Each row was made from one small tree. The marks that hang from a mark follow it in brackets, in alphabetical order. Every link used is in the known rows. Write each row's tree.
Known rows:
keletan{vilu{kivobob revap vela}}: [ -8.6  -9.8   1.5  22.2  34.7  19.5  25.8   8.2 -25.0  -7.9 -24.6   0.0
  -3.6   7.1  39.6  -8.2 -18.4   6.4  27.0  25.2  10.3 -29.9   1.0   4.0
   4.4 -28.7  -2.9 -28.1  17.4  -9.8  -0.2]
keletan{vilu{revap vela}}: [-16.0   3.2   0.5  23.9  28.8  15.7  21.3   2.3 -21.1  -9.4  -8.4   0.8
  -4.3   4.8  13.1  -5.3 -10.9   6.2  25.2  21.2   7.9 -39.6   1.1  -6.4
  10.0 -36.1  -5.3 -21.7  14.3  -3.2  -8.5]
vilu{kivobob revap{sito}}: [ -7.8 -11.6  14.0  24.7  53.6  11.2  27.0  15.1  -8.6  -8.5  -8.4 -12.1
  -4.8  11.6  43.7  -8.1  17.5  -0.5  31.5  20.7   9.5  19.3  -0.1  13.8
  -0.4 -38.4 -16.1 -22.5  12.7  -5.9   3.2]
keletan{vilu{kivobob}}: [-15.1  -6.4   0.3  23.9  14.8  10.3  18.8  15.3 -18.1 -14.8   0.9 -21.1
  -4.8   1.3  39.4  -4.5 -10.0   3.0  29.2  20.5   9.2 -32.5   3.6  -8.8
  14.3  21.5  -6.4 -14.7  10.6   3.0 -13.9]
keletan{vilu{vela}}: [-20.1   9.6  -0.5  23.8  19.5  12.5  19.4   0.9 -15.9 -12.9   5.1   1.2
  -4.8  -0.6  10.0  -6.4 -11.3   5.2  26.4  16.3   8.2 -39.7   2.2 -13.4
  14.8   8.1  -5.5 -14.8  10.8   2.9 -13.2]
keletan{vilu{kivobob{sito{vela}}}}: [-10.7   3.1  -1.3  23.5  16.4   5.6  22.6  12.0 -17.1 -12.2  -5.5 -18.1
  -6.6   2.8  25.0  -9.6 -10.9   0.7  25.3  16.9   7.0 -17.0   8.5 -11.6
  20.0  18.8  -6.8 -14.7   7.6   1.1  -8.7]
sito{keletan{vilu} vela}: [ 18.8   2.8  14.4  16.4 -34.2  -9.1  17.9   9.8 -10.9  -4.7  30.9  -5.8
  -8.3   6.9 -25.1 -12.0  -8.5   3.7  -7.0 -13.9   9.1  12.8   5.5 -41.3
  16.6  22.7   3.3  10.8 -16.4   5.3  -7.6]
keletan{vilu{kivobob revap}}: [-10.5 -13.2   2.0  23.5  24.8  14.4  20.3  18.1 -22.3 -11.3  -9.7 -21.5
  -4.3   6.9  41.8  -3.0 -10.2   4.7  27.9  24.8   9.7 -32.5   2.5  -1.8
   9.5 -24.1  -6.4 -20.7  14.9  -3.2  -8.6]
revap{sito{keletan kivobob}}: [  8.8  19.5  10.4  30.2  13.2 -12.9  23.4   4.6   6.2 -11.5  47.5 -11.1
  -8.1  11.9  14.1 -10.2   9.5  -1.5   0.0  -4.2   1.2  58.7   8.9  21.9
  15.0  28.2 -13.9  -2.9  -7.4   7.2  -4.8]
keletan{vilu{revap{sito}}}: [-15.5  11.7  -0.1  30.6  38.8   9.3  20.3   9.7 -10.4 -11.5   2.1 -16.8
  -4.8   4.4  11.2   0.6   0.9   6.4  25.5  17.6  -0.3   1.2   3.4 -10.7
  15.3 -28.9  -7.1 -10.7  15.8   3.4 -14.6]
vilu{kivobob{sito{keletan revap}} vela}: [  5.3  -3.8   9.0  21.3  15.4   0.7  30.8  -1.2 -21.6  -6.0  -9.9   7.7
  -7.7  18.6  20.5 -21.9  11.0  -6.8   6.9  15.0  17.2  -8.1   7.3  28.1
   5.0  -9.3 -11.8 -28.9  -2.1 -11.9  12.2]
sito{keletan vela{vilu}}: [  6.3  -4.4  17.4  12.7 -24.2 -10.1  11.2   5.1  -4.7  -8.3  13.5   2.8
  -7.8   8.3 -31.6 -24.9  -6.0  -5.8  -6.1 -17.4  11.6  13.7  -2.3 -28.3
   3.5  21.4  -3.7  -0.3 -22.3   8.1  -5.1]
kivobob{sito{revap vela} vilu}: [-23.1  18.2   8.6   4.9 -11.8 -14.7  24.0   2.4  -8.6  -9.0  -3.1 -12.2
 -12.8  18.5 -38.8 -11.9  27.5 -10.7  16.8   2.2  -4.1 -16.8  19.9 -45.3
  34.0 -30.7 -21.6 -15.7  17.7   1.4  15.7]
keletan{vilu{kivobob{sito} revap}}: [-11.9  -4.0  -3.7  29.3  31.6  10.1  23.3  15.0 -23.9 -12.0 -17.8 -23.8
  -5.2   7.3  35.1  -5.0 -11.2   0.8  24.4  28.1   6.9 -29.4   7.2   5.3
  13.2 -29.5  -7.9 -24.4  15.8  -4.2  -7.2]
vela{vilu{kivobob{sito}}}: [-35.6  -7.4  -1.2  24.3  36.7   5.2  11.2   6.7 -10.4 -20.3 -30.1 -11.1
  -4.8   3.6  22.4 -25.4  -8.1 -14.4  26.4  17.9  10.5 -31.4  -2.7  17.5
  -0.8  13.9 -18.2 -35.4   4.0   5.5  -8.2]
kivobob{sito{revap{vilu} vela}}: [-10.2  11.5   7.3   6.4   7.3  -9.5  22.5   0.8  -6.6  -8.3   2.7  -5.6
 -11.1  20.2 -34.2 -16.1  46.4  -6.6  19.2  -4.6   2.1  -0.6  12.9 -16.2
  27.0 -16.7 -17.0  -7.9   6.7   5.2   1.2]
vela{vilu{kivobob{sito{keletan revap}}}}: [-20.2 -10.2   1.5  23.2  21.6  -0.3  12.0   7.0 -12.6 -17.2 -26.0 -13.2
  -5.6  13.3  14.1 -26.2   0.1 -13.2  11.7  13.1  10.2 -11.4  -0.6  22.1
  -0.3   1.1 -13.9 -31.6  -2.7   2.8  -5.9]
vela{vilu}: [-42.2  -5.1   3.1  19.8  25.3   5.4   3.9   3.5  -4.9 -21.9  -7.1  -8.4
  -4.5   1.7   2.9 -20.0   1.8 -11.5  28.1  11.7  10.6 -43.5  -7.1   0.0
   0.3  11.5 -17.7 -24.4  -0.5  14.3 -17.1]
vela{vilu{revap{sito{kivobob}}}}: [-26.7  -1.1   3.4  20.0  45.7   7.5  10.8   3.2  -1.3 -16.6 -19.3  -5.9
  -4.5  11.1  11.9 -19.9  -0.5  -9.0  23.2  10.4   5.2   4.5  -4.6  21.2
  -2.8 -25.4 -16.5 -30.3   4.3   6.0  -8.6]
sito{keletan revap vela}: [ 35.8  -9.5  29.5  -4.1 -54.7 -14.4  14.7   8.3  -9.4   0.3  35.8  -6.5
 -12.1  33.8 -42.2 -16.1  50.3  -2.2 -10.3 -21.7  13.6  35.8   7.1 -29.4
  17.6 -15.9  -2.9  12.6 -33.8   4.1   0.9]
sito{keletan revap vela{vilu{kivobob}}}: [ 31.2 -20.3  24.1  -4.2 -39.7  -9.2  13.4   9.9  -9.4  -1.1  -5.3  -1.3
  -9.9  34.9 -26.4 -28.7  28.0  -6.5 -11.3 -20.6  13.3  51.5   1.5 -14.8
   5.3  -9.8  -0.6  -2.3 -29.8  -1.3   5.1]

Write each row's tree:
[-17.4  23.8  13.5  18.3  40.5   0.3  18.4  -0.2  14.8 -10.3   2.6   7.2
  -7.0   2.7 -19.4 -18.3  18.6  -1.2  28.0  -7.9   0.7  60.6  -1.5 -25.0
  11.9  23.1 -14.7  -2.3  -2.3  10.8  -7.4] -> revap{sito{vela{vilu}}}
[-33.2  24.2   1.7  30.7  80.9   2.0  33.5  -8.8  11.1  -9.9 -12.6  28.6
  -3.2  -2.5  -5.8 -10.0  11.9   9.6  28.9  -2.6 -11.9  40.1   0.1 -11.5
  12.0  18.3 -16.5  -8.2  54.9   2.2   3.1] -> revap{sito vilu{vela}}
[ -7.7  -6.6   5.7  30.7  11.1  -5.5  23.8  12.5 -17.3 -14.5  11.1 -21.2
  -7.3   6.8  30.5 -14.3   4.4  -9.5  12.2  18.3  14.1 -25.3   7.8  16.1
   9.3  15.3 -16.1 -20.5  -1.3   0.4  -1.2] -> vilu{kivobob{sito{keletan}}}
[  4.2  19.0  -1.5  30.3  -1.9 -12.2  22.1  -0.6 -18.4  -9.3  15.1 -16.2
  -9.9  20.3 -22.9 -12.2  22.6  -5.7  -7.7   8.8   4.5  -2.1  14.7  11.7
  23.1 -26.4  -9.5 -12.6  -6.1   0.6  -4.0] -> kivobob{sito{keletan{vilu{vela}} revap}}
[ 61.5 -10.4  20.2 -11.9 -73.1 -14.6  18.2  11.3 -13.0   2.1  35.6 -12.2
 -13.5  45.0  -3.8 -18.9  17.9   1.1 -22.1 -26.0  10.2  58.6  17.8   7.0
  25.4   0.7   4.8   4.1 -37.3  -3.3   3.7] -> sito{keletan{vilu} kivobob revap vela}
[-17.2 -10.7  10.3   4.5 -14.2  -2.6  17.9  10.6 -12.3 -15.3  25.4 -19.3
  -9.3  16.1  36.8  -7.4  -3.3  -9.0  21.2  12.6   6.6 -48.2  13.5  12.8
  16.5 -12.1 -20.8 -28.7  12.5   2.3   7.3] -> sito{kivobob{vilu{revap}}}
[-30.1 -15.5   4.1  16.8  47.2   8.9  29.5   2.6 -10.4 -11.8 -19.9  19.2
  -3.0   0.6  28.5 -14.5  -0.9   4.0  32.7   8.7   5.1 -36.7  -1.7  -2.6
   3.8  20.9 -13.7 -22.0  49.5  -2.8   6.9] -> revap{vilu{kivobob vela}}
[-28.7  -9.8   0.8  19.0  30.9   4.5  10.7   6.7 -11.2 -18.4 -31.5 -12.3
  -5.5  12.3  17.5 -26.8   5.8 -14.6  23.7  17.3  10.1 -22.1  -1.4  19.9
   0.9   1.0 -16.3 -34.4   0.5   4.3  -7.0] -> vela{vilu{kivobob{sito{revap}}}}
[ -1.8  -0.3   4.9  23.7  37.1  12.6  25.2  14.8 -12.6  -6.8 -17.2 -12.2
  -5.0   7.5  29.1  -5.9  -7.9   7.2  27.3  15.1   3.2  21.8   3.8 -10.9
  12.0 -18.7  -3.1 -13.8  14.5  -4.7  -5.0] -> keletan{vilu{kivobob revap{sito{vela}}}}
[ 30.2 -19.4  12.2   3.0 -39.0 -18.6  19.5  10.2 -11.3  -7.0  35.3 -14.3
 -10.4  40.8  12.4 -14.4  30.9  -2.2 -18.5 -13.1   3.9  21.9  14.9  37.1
  17.5  -5.3  -7.1  -6.2   0.9  -0.2   5.7] -> sito{keletan kivobob revap{vilu}}
[ -6.6  13.3   4.9  25.9   3.7 -12.6  19.1   1.5 -10.4 -10.5   3.1  -8.1
  -8.9   8.9 -32.6 -22.8   0.9 -11.7  -2.4  -1.3   8.0  -2.5   7.5  -5.6
  11.8 -15.3 -12.6 -14.8 -12.4   3.7  -2.8] -> kivobob{sito{keletan vela{vilu{revap}}}}
[ -9.8  -9.6   8.1  17.2  14.6   0.7  21.6  11.4 -16.0 -13.1   3.0 -22.3
  -8.5  16.9  29.7 -14.2  31.1  -9.6  26.1  19.6  14.7 -22.4   8.8  17.2
  13.3  -3.9 -18.2 -23.8  -1.8   0.2  -0.4] -> vilu{kivobob{sito{revap}}}
[-19.0 -11.4   4.9  28.0  50.1   7.5  15.7   9.6  -6.6 -13.5 -35.1  -6.0
  -3.2   9.9  22.7 -22.1 -10.0  -7.0  16.0  14.1   7.6  17.5  -7.1  19.3
 -10.0 -23.0 -11.3 -30.6   7.3  -1.4  -3.3] -> vela{vilu{kivobob revap{sito{keletan}}}}
[-25.0   8.0  13.0  19.7  13.7  -7.2  24.5   7.6  -4.6  -9.2   4.4  -7.5
  -7.6   5.7 -14.5  -2.6   0.0  -2.0  15.7   6.7  -4.2  -3.7   8.2 -44.1
  16.1 -38.2 -16.9 -12.4  30.9  -0.8  12.3] -> kivobob{vilu{revap{sito{keletan vela}}}}
[ 11.3  -8.7   5.7  32.6   1.0  -0.1  24.6   9.8 -23.7  -7.3   7.7  -6.7
  -4.8   8.4  17.3  -8.7 -20.4   3.7  -6.3  11.4  12.8 -11.1   2.8   4.6
   3.6 -15.8   0.3 -13.3   3.2  -6.6  -2.4] -> sito{keletan{vilu{kivobob revap vela}}}
[-11.7 -17.3  18.2  -0.2  10.4   9.5  13.3   9.0  -6.9  -8.7 -22.9   3.6
  -6.5  10.8  -0.2 -26.0   4.0  -5.9  28.8  -1.6  14.6  -5.7  -4.6 -21.6
  -0.1  -6.1 -10.4 -19.0  -9.7   2.7  -0.9] -> sito{vela{vilu{kivobob revap}}}
[-13.2  16.8  13.9  17.7  42.7   2.4  20.2   3.4  12.7  -9.9  -4.3   6.6
  -6.4   3.7  -5.0 -18.8  14.8  -0.9  28.9  -6.2   0.4  65.0  -1.6 -20.3
   9.2  27.2 -14.2  -5.6   0.1   7.3  -3.4] -> revap{sito{vela{vilu{kivobob}}}}
[-12.6  16.3   0.0  29.4  48.8  14.6  25.5  -0.1 -11.7  -7.6 -11.7   4.8
  -4.1   4.5   8.8  -4.1  -8.9   8.1  24.5  16.4   2.0   3.2   1.7  -5.9
  11.0 -33.9  -5.9 -17.7  19.1  -4.2  -6.8] -> keletan{vilu{revap{sito} vela}}
[ -1.3  19.2   2.5  29.2  48.3 -10.0  36.5  -6.4   7.9  -6.8   6.7  25.5
  -5.1   8.8   8.5 -14.7  -8.0   8.8  -1.7 -12.9 -11.1  68.9   6.8  20.6
  11.6  30.3 -10.5  -8.4  41.6  -3.7  10.7] -> revap{sito{keletan kivobob} vilu{vela}}
[-10.4  -9.8   7.1  22.4  50.6  15.1  33.2   1.6 -25.0  -6.5 -31.7   9.1
  -5.2  12.4  36.5 -19.6   0.2  -4.8  26.2  27.9  18.3 -36.8   2.8  31.8
  -3.6 -57.5 -14.7 -44.0  12.2 -17.0  14.1] -> vilu{kivobob{sito} revap vela}
[  4.5  20.7  17.0   8.6  16.4  -2.6  22.7   2.4  13.2  -8.3  32.1   0.8
  -9.7  12.2   6.7 -14.6  21.3  -0.9  24.1 -11.3   1.6  63.6   8.3  -2.0
  19.6  34.8 -14.1  -2.3 -10.9   8.2  -2.3] -> revap{sito{kivobob vela}}
[ 1.9 23.7  5.5 41.1 37.7 -4.2 28.4  2.5  0.7 -8.6 16.4 -0.5 -5.3  2.5
  5.1 -8.1 -3.2  5.3  4.0  3.6 -0.8 61.8  4.0 -1.6 11.9 20.1 -6.6 -1.6
  8.1  0.7 -4.9] -> revap{sito{keletan{vilu{kivobob vela}}}}
[ 10.6 -10.3  12.6  13.9 -10.6 -10.9  21.9   2.0 -13.3  -4.7  15.2   3.8
  -7.9  28.2 -22.5 -11.9  37.3   1.7 -11.3  -9.0   4.2   8.9   5.0  -0.3
  11.4 -23.2  -6.2  -1.8  13.2  -0.9   3.5] -> sito{keletan revap{vilu{vela}}}
[ -5.3  19.4  10.2  27.1  41.7 -13.1  31.6   1.8  14.0  -5.1   6.5  16.2
  -5.8   2.7 -29.3 -11.4  11.0  10.3   5.2 -22.8 -13.0  81.4   3.5 -35.2
  16.5  29.7  -8.9  13.0  37.5   5.2   3.1] -> revap{sito{keletan vela} vilu}
[  9.7 -13.7  18.2  11.6 -20.2  -7.1  14.6   9.8  -8.1  -7.3   1.1   2.4
  -7.3  10.1 -13.7 -27.0 -12.5  -5.8  -4.7 -14.4  14.2  19.8  -2.0 -21.8
   0.3  26.2  -2.8  -5.3 -20.4   3.1  -0.4] -> sito{keletan vela{vilu{kivobob}}}
[ 13.8 -18.3  19.3  11.2 -12.1  -4.5  15.9  10.6 -11.0  -5.2  -8.3   2.0
  -6.9  14.1 -11.6 -26.3 -11.5  -4.5  -5.7 -11.7  14.1  19.9  -3.1 -16.2
  -3.6  -5.1  -2.0 -10.3 -18.5  -1.3   2.4] -> sito{keletan vela{vilu{kivobob revap}}}
[-31.3 -14.3   0.3  23.6  45.8   8.8  13.9   8.7 -15.1 -17.2 -42.3 -11.8
  -4.3   9.4  25.0 -24.6  -7.7 -13.1  25.2  22.2  11.3 -30.6  -3.7  24.4
  -6.0 -31.2 -17.3 -41.2   7.7  -0.5  -4.1] -> vela{vilu{kivobob{sito} revap}}
[-2.1 30.1  5.2 41.3 34.6 -6.2 26.3  0.2  2.6 -9.2 24.3 -0.6 -5.6  1.7
 -8.3 -5.6  1.2  5.4  3.1  1.3 -2.4 56.0  3.8 -6.2 14.5 16.6 -7.5  1.7
  6.9  3.7 -8.9] -> revap{sito{keletan{vilu{vela}}}}
[  0.3  21.7   5.6  41.6  32.0  -7.2  25.2   7.6   1.6 -10.1  22.5 -11.3
  -5.7   3.0   5.4  -5.5   1.1   4.9   4.9   3.9  -0.7  60.7   4.6  -5.1
  14.1  22.6  -7.7   1.5   6.7   4.2  -9.1] -> revap{sito{keletan{vilu{kivobob}}}}
[ 26.6 -10.7  21.5  -2.4 -56.0 -17.3  23.6  11.4 -10.5  -2.8  33.8  -5.8
 -11.6  22.9   2.6 -15.7 -18.4  -4.0 -14.7 -16.9   6.6  11.7  15.9 -13.7
  16.1  -2.9  -6.7  -9.1  -9.2  -3.5  17.8] -> sito{keletan kivobob{vilu{revap}} vela}
[-11.2  -6.1  10.8  16.0  13.6   1.6  23.5  10.7 -13.2 -12.1   2.6 -13.0
  -8.3   6.8  24.2 -17.7  12.3  -8.1  29.0  13.1  15.6 -21.8   7.1  -1.4
  12.9  19.0 -16.3 -20.2  -3.1   0.7   0.6] -> vilu{kivobob{sito{vela}}}
[ 31.6 -16.3  12.0   1.7 -33.6 -14.7  23.2   3.0 -13.0  -3.9  27.0   0.5
  -9.8  40.5  11.5 -18.0  25.7   0.1 -19.6 -13.5   6.2  21.9  13.4  40.5
  14.1  -8.2  -5.3 -11.5   2.6  -5.1  11.1] -> sito{keletan kivobob revap{vilu{vela}}}
[-22.4 -14.5   0.2  27.7  37.0   4.3  14.6   9.6 -16.2 -15.7 -38.0 -12.8
  -4.2  10.5  20.4 -24.8 -13.6 -12.5  13.2  19.3  11.2 -22.0  -3.0  26.2
  -7.2 -31.5 -13.9 -37.9   4.5  -2.0  -2.5] -> vela{vilu{kivobob{sito{keletan}} revap}}
[ 13.1  13.1  12.5  14.4 -21.8 -17.5  20.2   2.4 -11.0  -6.3  26.6 -13.9
 -12.5  24.1 -41.0 -17.3  40.7  -9.2  -5.3  -6.9   9.0  13.7  14.4  -9.3
  23.6 -19.0 -12.2  -2.3 -22.0   3.7   0.1] -> kivobob{sito{keletan revap vela}}
[ 24.3  23.9  12.2  20.6   2.4 -11.6  26.4   4.5   7.1  -4.5  34.7  -2.3
  -9.1  13.0   0.9 -13.7  -4.2   4.1  -2.4 -16.3  -2.8  90.6  10.9  -1.7
  21.0  35.6  -4.5   5.2 -11.1   3.5  -2.0] -> revap{sito{keletan{vilu} kivobob vela}}
[  2.0 -12.8  22.0 -15.1 -12.3  -1.0  17.9   5.5  -2.0  -3.2   3.3   5.7
 -10.2  28.7 -31.3 -14.9  59.2   2.7  24.2 -19.0   3.6  13.1   4.9 -40.1
  21.5 -11.5 -10.4   4.3   7.1   5.8   2.6] -> sito{revap{vilu} vela}
[ 35.1  -9.4  23.1  -0.7 -58.9 -15.0  18.3   9.2  -7.0  -5.6  55.4  -6.0
 -11.7  21.8   6.4 -21.1  -2.0  -4.5 -11.9 -21.2  16.1  18.4  11.6   4.2
  14.7  36.7  -4.9   0.3 -35.1   4.3   2.5] -> sito{keletan kivobob vela}
[-39.9   8.1   8.9  22.2  27.4  -2.4  23.2   7.5  -4.5 -13.4   1.5 -12.1
  -6.5   3.5  -2.0   1.3   5.4  -2.7  28.0  16.7  -5.4 -24.1   7.2 -35.9
  15.9 -42.0 -22.8 -19.2  38.6   2.0   7.8] -> kivobob{vilu{revap{sito}}}
[-15.5  15.3   6.2  23.7  -5.5 -20.1  28.7   5.0 -15.1  -7.4  -1.4 -11.9
 -10.5   8.7 -37.2 -10.0 -10.1  -9.1  -3.6   4.9  -3.3 -19.1  17.3 -38.8
  22.4 -49.5 -17.6 -17.5  22.1  -4.5  17.6] -> kivobob{sito{keletan vela} vilu{revap}}
[ 21.6  -4.3  10.0  19.0 -34.2 -10.5  14.0  10.7 -18.1  -6.7  30.1 -24.4
  -8.8  28.5 -15.4  -5.2  31.0   1.7 -12.9  -0.2   8.4  11.9   8.7  -3.2
  18.7 -23.4  -1.7   3.4 -13.2   3.8 -10.2] -> sito{keletan{vilu} revap}
[-15.0  12.9  12.0  23.5  61.1  13.6  28.4  -6.6  -5.0  -5.9  -6.0  19.7
  -4.8   8.4   2.0 -10.4  16.1   2.6  27.8  14.1   8.2   9.1  -2.5   7.6
  -0.3 -55.9 -15.2 -23.7  12.9  -5.9   3.9] -> vilu{revap{sito} vela}
[-33.1  -5.2  -1.5  22.8  53.1   4.9  32.5  -1.3 -12.3 -12.1 -26.9  17.3
  -4.1   0.3  21.1 -15.8  -1.8   1.9  28.2  11.3   2.5 -34.9   3.0   4.6
   7.4  14.9 -15.8 -25.8  50.0  -4.6   9.2] -> revap{vilu{kivobob{sito} vela}}
[ -7.6  15.9   8.7  10.2  42.8  -5.4  30.7   0.9  16.1  -7.0   3.6  15.8
  -7.1   8.8   4.0 -14.4  11.5   7.7  23.7 -20.1 -12.3  72.6   7.7 -10.1
  20.6  40.4 -13.8  -0.3  35.9   4.6   5.9] -> revap{sito{kivobob vela} vilu}
[ -5.2  22.2  15.6   7.8  13.0  -6.2  25.7   2.8  12.7  -8.4  23.2   1.1
  -9.9  10.3   4.0 -13.0   9.3  -0.8  23.2  -9.7  -4.0  58.7  11.8 -17.9
  23.1  29.0 -17.1  -5.2   6.0   5.2   6.7] -> revap{sito{kivobob{vilu} vela}}
